Each row was made from one walk, in order. Every step used is in the known rows, and no mark comes twice. Write each row's walk.
Known rows:
nanufun > dadod > deri: [  5  -6 -19  21  -2  -9  -2  -4 -10   2  -7  20   4  -6  25  21 -16  18
  11   3   2   5 -15  -9]
biri > dadod > deri > pevur > gugugid: [-10 -26 -44  30  19  15 -24   2 -20  26   3  10 -10 -12  18  15 -10 -10
   1  31   6  15  18  23]
gugugid > pevur: [ -8 -24  -5  -1  13   6   4 -12 -20  12   3   7 -14  10  10  -8  16 -33
   9   5 -10  22  11   8]
gugugid > dadod: [-16   8 -10  12  -6  -1  22  -5   5  -9   3  10   3   4  -7  -6  -6   7
  -1  -4   2  30   0 -18]
pevur > deri > dadod: [ -9  -6 -13   5   6 -11  11  -3  -5  10 -28  20  15  -6   0  -7  -7   2
  -8   8   4  17   9  -4]
vigel > dola > gugugid: [-40  12 -17  -3   3  22 -15 -32   4 -12   7  -5 -49 -16 -11   7  34 -19
   5  10  -6   2  11  15]
vigel > dola: [-21   7  -5 -13   2   5  -8 -21   9   3  10  11 -33  -5  -8   6  35   8
  12  -1   3   6  -2   1]
deri > dadod > tive: [  0  -1   3   4  -1 -18  43 -30  -6 -10  -8  21  -8  17  -9 -10 -27   3
 -13  -7 -17  23  10  10]
dadod > vigel > dola > gugugid > pevur > deri: [-60 -10 -24  -7  19  -6 -65 -77 -29 -14 -12   5 -37  -9  15  -5  53 -69
   4  44 -15  23  15  34]
dola > gugugid > pevur: [-26 -17 -13   9  14  21  -6 -23 -23  -3   1  -9 -33  -1   6  -6  15 -61
   4  14 -19  18  27  21]
vigel > dola > gugugid > pevur > deri: [-53 -23 -25 -12  16   8 -33 -44 -25   4  -8   8 -41 -21   9   9  61 -57
  17  28 -15  21  22  20]
pevur > deri > dadod > vigel > dola: [-37  15 -17  -4  12 -21 -25 -55  -3  -5 -20  29 -16   0   3 -18  20  -4
  -9  21   8  26  -2  12]
dola > vigel: [-16  15   7   6  12  -4  -4 -29   2  -1  -2  -8  -5   0  14 -25   8 -20
 -15   3  11  -3   4  11]
vigel > dola > gugugid > pevur: [-47 -10 -21  -5  16  28 -11 -44 -14   0  10   3 -65  -6   1   0  52 -54
  15  14 -15  25  24  21]
deri > dadod > biri: [ -2   1  17  15   0   3  24 -14 -12  11 -15   4   0  -2 -13  -7 -23   4
  -4 -28  11  25  -2 -18]
deri > pevur: [  6  -4  -6   2  17  16 -11   8  -8   9   3  -3 -16   4   9  -5  -1 -25
   6  18   9  -2  13  17]
biri > dadod > deri > pevur > gugugid > dola > vigel: [-44  -7 -37  37  26   4 -36 -33 -17  21   6   9 -39  -5  34  -6  50 -25
   1  39  19  31  28  19]
biri > dadod: [ -6   0 -18  10   6  14  22  21   2  17   8  13 -20   6   9  -7  -3  27
  -6 -20  17  18  -8  -3]
pevur > gugugid > dadod > biri: [-37  -7   8  19 -12  -1   1 -22 -11  -8   6 -12  24 -16 -22  12   0 -19
  -3  -3  -3  42  -1 -17]
nanufun > dadod > vigel > dola: [-36  30 -11  -1   6   3 -13 -37   8 -14  14  19 -46  11  14  -6  24   0
   3  12  14  24 -27  13]
nanufun > dadod: [ -7   9  -5   8   0  12  22  17   3   0   7   8 -18   5  12   2   0   7
   4  -2   9  15 -18  -4]

Write each row's walk:
[-39   5 -47  24  12  14 -27 -47 -12 -10  -2  17 -45 -21   6  17  10 -26
  19  30  -2  18  27   4]  vigel > dola > gugugid > dadod > deri > pevur
[-55 -21  -6   3  14  12  -9 -58 -36  15 -24  12 -38 -23  -7   1  38 -54
  14   0  -4  46  20   3]  vigel > dola > gugugid > pevur > deri > dadod > biri
[-54  15  -2  13 -10  15  -1 -46  -6 -19   5  -4 -37 -24 -21  11  23 -16
  10 -15   4  34  -3 -19]  vigel > dola > gugugid > dadod > biri
[-59  12 -26  12  28  20  -7 -79 -20 -11  -1  14 -75  14   1 -31  24 -60
  -6  21 -10  46  29  35]  deri > dadod > vigel > dola > gugugid > pevur
[-25 -15 -30  28  -8 -18 -13 -31  -9  -9  -3  10  29 -16  -4  22  -8  -4
   0  24 -17  27  16  -8]  pevur > gugugid > dadod > deri
[-35 -10 -10   5  11  14 -28  -4  -9   5  17  -6 -33   3  -5   8  59 -45
  14  52  -1  28  27  13]  deri > pevur > gugugid > dola
[-56   7   2  12   7  -7 -23 -42   0  -7  11 -13 -21   1   2 -11  70 -40
  -8  35   0  26  21   9]  pevur > gugugid > dola > vigel
[-51  34 -22  12  15  15 -11 -66   0 -24  -4   7 -61   3 -11 -23   8 -28
 -15  17  -2  26  18  27]  deri > dadod > vigel > dola > gugugid
[-70   0 -29   1  20   7 -39 -62 -25 -16  -3  16 -52  -3  26  -4  51 -62
   7  41  -6  37  -3  30]  nanufun > dadod > vigel > dola > gugugid > pevur > deri
[ -8 -11  14   7  -1 -18   1 -15 -21  14 -35  10  27 -16  -5   1 -13   0
  -3 -13  11  21  -5 -19]  pevur > deri > dadod > biri
[-40  -8  -6   3  -6  -2 -18 -14  -2  -5  14  -4 -17  -1 -13  15  62 -18
   8  30 -10  29  16  -1]  pevur > gugugid > dola
[-44  26 -16   4   1 -12 -14 -57   9 -24  12  22 -29   9  -2 -15  20   4
  -1   9   6  35  -9  -3]  gugugid > dadod > vigel > dola
[-34  -9   2  22   3  15  -8 -14 -20   1   6 -14   8 -12 -14   7  -3 -44
   2  16   6  42  12  -3]  deri > pevur > gugugid > dadod > biri
[-47  25 -15   2   8   8 -43 -64  -2 -31   3  -8 -48  -5  -3  -6  25 -33
  -7  25  -5   4   5  29]  dadod > vigel > dola > gugugid
[-36 -22 -26  13  20  13   6 -26 -30   8 -27  12 -19  -7   7 -13  10 -60
  -4  23 -11  36  34  18]  dola > gugugid > pevur > deri > dadod
[-14 -35   9   5  11 -11   4 -26 -39  28 -30  16  12  -7   2  -8   5 -33
   6  -8   1  43   6 -12]  gugugid > pevur > deri > dadod > biri
[-18 -11 -11   5  17  22 -21   3 -11   6  10 -13  -7  -4  -5   4   9 -49
  -4  41  -5   9  25  32]  deri > pevur > gugugid
[-57  22 -28   8  -1  18   7 -36   9 -21  11   8 -48 -12 -15   2  31 -12
   4   5  -5  32  12  -5]  vigel > dola > gugugid > dadod
[-61  15 -27   9  18  11 -35 -54  -2 -18  22   7 -34   5  -8 -12  29 -47
  -3  51   0  45  16  30]  deri > pevur > gugugid > dadod > vigel > dola
[-18  -2 -42  37   9  11 -22 -28 -19 -12 -14   4 -14 -16  13  10 -22 -34
   7  31  -5  13  31   4]  dola > gugugid > dadod > deri > pevur
[-28 -22 -44  31  14   7 -31  -4 -20  26   8  17 -34  -4  20  21  41  -5
  16  36   9  35  22   7]  biri > dadod > deri > pevur > gugugid > dola
[-43  27 -21  28   0   1 -15 -47  -4 -44  -2  -7 -14   6   1 -17 -12 -31
 -19  20  -7  26  11  11]  dola > gugugid > dadod > vigel
